What can hang from each mark:
V: F U
Y: C
A: E
M: U
C: A M W
B: C
G: N U
U: V
N: G H
H: C
F: V Y

Every row comes from one small tree of marks. Brackets hold a mark, then the marks that hang from it, in alphabetical order. Every link used is in the known rows. Which tree was each row made from?
(in the rows, 128 means zero)
Known rows:
(Y (C A (M (U (V F))) W)): [ 47 131 156  98 169 136 176 172 109  77 146 130 105  48 119 137 108 108
 125 128 125 131  99 120  98]
(Y (C A (M U) W)): [129 136 144  97 170 135 166 121 110  62 117 127 131  85 140 147 126 108
 131  79 131 127 118 156 134]
(G N): [163 134 141 123 125 140 124 121 143 110 134 130 108 124 134 127 130 128
 127 101 132 204 125  92 124]
(V F): [107 123 135 125 131 122 124 149 127 132 136 132 107 102 126 110 120 139
 122 136 125 135 115 123 107]
(C (A E) (M U) W): [122 135 164  94 171 139 110 111 103  89 108 138 122 113 132 105  89 107
 140  75 109  87 127 117 114]
(Y (C M)): [122 126 125 114 137 129 184 134 129 119 121 120 125  90 140 151 125 122
 123  64 129 144 123 160 133]
(C (A E) M W): [129 127 167  90 166 150 120 121 128  80 122 133 114 126 134 120  99 102
 138  97 116  76 125 152 109]
(F V Y): [116 105 117 144 128 108 142 180 129 163 122 120 141 112 145 101  86 145
 114 111 128 106 142 181 118]
(V (F (Y (C A))) U): [118 107 130 141 153  98 141 164 129  79 100 134 127  83 137 104 118 129
 122 112 137 121 119 184 122]
(F (Y (C M))): [128 115 118 122 137  94 209 155 126 118 118 124 139  82 147 132 114 131
 119  49 132 125 134 188 136]
(N (G (U V))): [ 14 121 131 127 128 144 122 160 116 116 158 124 142 107  99 133  91 126
 131 136 111 124 124 114 108]
(U (V (F (Y (C M W))))): [ 31 113 130 103 147  97 227 205 127 109 149 131 125  45 125 128  99 119
 112 118 136 128 109 161  87]
(H C): [110 129 113 134 125 116 129 130 119 100 137 133 119 143 131 131 135 125
 130 120 161 127 151 138 122]
(H (C A)): [144 125 136 130 142 131 113 129 122  63 143 131 105 152 133 135 142 119
 135 139 161  95 148 165 129]
(C M): [130 125 140 110 137 133 169 134 129 147 131 123 105 116 130 131 122 118
 129  83 125 111 124 151 119]
(H (C (A E) (M (U V)) W)): [ 45 135 155 102 164 133 125 146  93  74 135 143 108 118 116 118  86  93
 140 108 137  87 142  93  92]
(H (C A (M (U (V F))) W)): [ 38 130 157  99 166 129 162 177  99  78 163 139  76  90 112 121 113 102
 131 144 154  97 123 120  77]
(B (C (A E) (M (U (V F))))): [ 92 129 172 117 162 126 104 175  99 141 110 132  82  75 116 103  80 115
 134  86  72 112 102  33 111]
(U (V F)): [ 47 123 141 129 128 127 139 179 127 144 156 131 102  92 106 120 110 128
 120 178 121 135 108  88  91]
(C (A E) (M (U V)) W): [ 63 134 169  97 167 143 126 143 103 102 127 138 117 103 112 114  79  96
 139 116 104  88 119  83  99]
(F (Y C)): [128 117 107 140 128  91 167 148 125  99 114 129 161  93 144 127 121 140
 118  93 134 143 137 168 144]
(M (U V)): [ 61 135 132 136 129 121 132 150 102 150 135 133 131 105 107 122 109 122
 129 146 116 140 123  61 117]
(N (G (U (V (F Y)))) (H C)): [ 17 103 109 145 126  96 144 203 109  81 159 119 106  82 105  54  67 126
 120 132 160 132 146 153  90]
(G N (U V)): [ 70 134 147 121 120 143 129 147 125 110 152 132 128 104 116 122 117 128
 127 131 128 208 119  65 106]
(H (C (A E) (M U) W)): [105 136 150  99 167 127 112 115  93  59 115 143 112 127 136 109  96 105
 141  66 142  89 150 128 107]

Write each row's tree:
[ 43 120 117 146 133  76 167 190 100 127 128 137 146  44 121 104  93 145
 113 119 120 161 120  94 114]  (M (U (V (F (Y C)))))
[ 98 130 113 108 152 130 158 133 109  72 126 112  87 112 119  94  86  89
 134  59 166 138 149 149 110]  (N G (H (C (M U) W)))
[ 88 112 135 122 165 101 108 150 123  48  82 145 151  84 138  91  88 120
 124 106 129 119 121 160 105]  (V (F (Y (C (A E) W))) U)
[ 15 134 135  99 152 119 193 176 105 115 139 132 120  40 117 135 101 115
 118 107 126 161 102  94  90]  (Y (C (M (U (V F))) W))
[ 67 127 130 131 118 129 126 171 121  76 157 122  81  87 115  63 106 119
 118 141 173 239 131  68  85]  (G (N (H C)) (U (V F)))
[ 54 121 138 125 161  96 158 187 105  60 137 140 142  51 123 112 104 127
 119 160 130 129 112 125 110]  (M (U (V (F (Y (C A W))))))
[ 69 106 108 116 152 113 200 180 133 136  87 118 150  81 151 123  84 110
 112  57 147 126 133 218 102]  (F (V U) (Y (C M W)))
[116 137 150  98 171 134 125 111 103  59  96 134 142  86 142 127  93 111
 134  52 113 122 125 124 128]  (Y (C (A E) (M U) W))
[118 100 120 151 150 118 135 173 135 111  88 118 146 102 150 115  95 126
 117 101 138 112 136 213 131]  (F (V U) (Y (C A)))
[ 64 117 165 102 169 106 186 195 106 105 151 139  98  67 116  94  94 113
 126 138 122  76 111 144  85]  (C A (M (U (V (F Y)))) W)
[ 73 117 138 144 150  93 152 188 103  90 137 136 130  52 123 105 101 139
 119 140 118 128 116 122 121]  (M (U (V (F (Y (C A))))))
[ 56 129 173  94 169 140 163 174 109 106 156 134  85  75 109 117 105 104
 130 152 120  94 100 112  83]  (C A (M (U (V F))) W)
[ 86 104  96 153 133 104 150 175 131 148  82 120 161  94 148 113  87 133
 112  82 139 144 139 187 124]  (F (V U) (Y C))
[106 101 125 151 151 116  94 163 128 108  69 126 159 103 152  96  61 129
 119  76 119 109 143 181 125]  (F (V U) (Y (C (A E))))
[180 128 140 128 136 147 103 116 126  20 137 118  93 133 139  73 130 114
 132 112 179 201 149 134 129]  (G (N (H (C A))) U)
[174 137 127 122 134 125 160 120 117  96 120 118  63 111 135  76 110 104
 128  37 171 223 150  89 120]  (G (N (H (C (M U)))))
[ 69 107 158 122 154 106 162 193 122  97 134 134 113  55 130 103  71 127
 120  93 105  96 117 148 101]  (U (V (F (Y (C (A E) M)))))
[ 49 112 120 142 128  88 177 199 124 118 143 132 138  56 123 119 103 140
 111 141 127 149 117 130 109]  (U (V (F (Y C))))
[ 85 116 111 115 152  99 195 176 108 134 102 119 159  60 156 116  76 132
 112  41 133 133 137 186 117]  (F V (Y (C (M U) W)))
[ 88 108 120 124 145  88 199 170 126 129  96 131 117  63 138 105 104 126
 118  50 137 136 119 182 104]  (V (F (Y (C M))) U)
[ 89 132 123 133 116 135 132 151 121  72 149 119 102 114 117  80 113 109
 124 133 176 231 144  75 106]  (G (N (H C)) (U V))
[ 41 130 139 133 133 116 128 171 102 152 141 136 110  79 104 103 101 132
 123 155 113 145 110  55  96]  (M (U (V F)))
[ 93 102 112 148 133 108 136 176 130 174  92 124 140 120 138  93  83 128
 118 101 135 109 141 180 108]  (F (V U) Y)
[ 96 118 144 128 156 103 197 175 105 102 132 128 127  67 127 128 102 118
 125  91 119 105 127 148 133]  (F (Y (C A (M (U V)))))
[141 106 147 118 157 104 190 174 130  85 134 127 106  64 147 115 115 135
 119  77 128  98 119 211 122]  (V (F (Y (C A M))))
[161 133 148 111 160 137  70 124 125  73  96 132 134 135 138 131 118 108
 138 123 100 108 118  87 141]  (B (C (A E) W))
[ 29 113 131 131 129 140 119 181 121 109 155 110 103  74  95  71  72 120
 123 154 124 155 113 113  93]  (N (G (U (V F))) H)
[181 129 130 118 129 137 169 131 141  88 134 113  57 124 138  90 118  99
 126  61 179 209 147 127 115]  (G (N (H (C M))))
[ 68 135 150 101 167 141 181 153 110  76 137 127 126  75 121 155 116  97
 129 121 127 125 112 125 118]  (Y (C A (M (U V)) W))
[ 58 117 147 126 123 103 150 189 120 114 157 140 122  68 121  81  99 149
 118 125 127 195 118  89  87]  (G N (U (V (F Y))))
[111 106 141 109 166 124 148 170 129  86 106 121 150  83 161 112  60 124
 117  57 120  86 138 213 113]  (F V (Y (C (A E) M W)))
[ 72 125 103 116 137 135 117 131 115  35 137 114 130 126 119  91 100 105
 131 115 175 147 151 167 112]  (N (G U) (H (C W)))
[ 86 116 123 138 122 103 166 187 127  76 136 119 125  37 129  58  91 135
 108 114 147 251 118  97 108]  (G (N H) (U (V (F (Y C)))))
[113 127 152  95 162 138 122 123 118  51 130 137 106 140 138 125 105 100
 139  90 149  75 147 163 103]  (H (C (A E) M W))
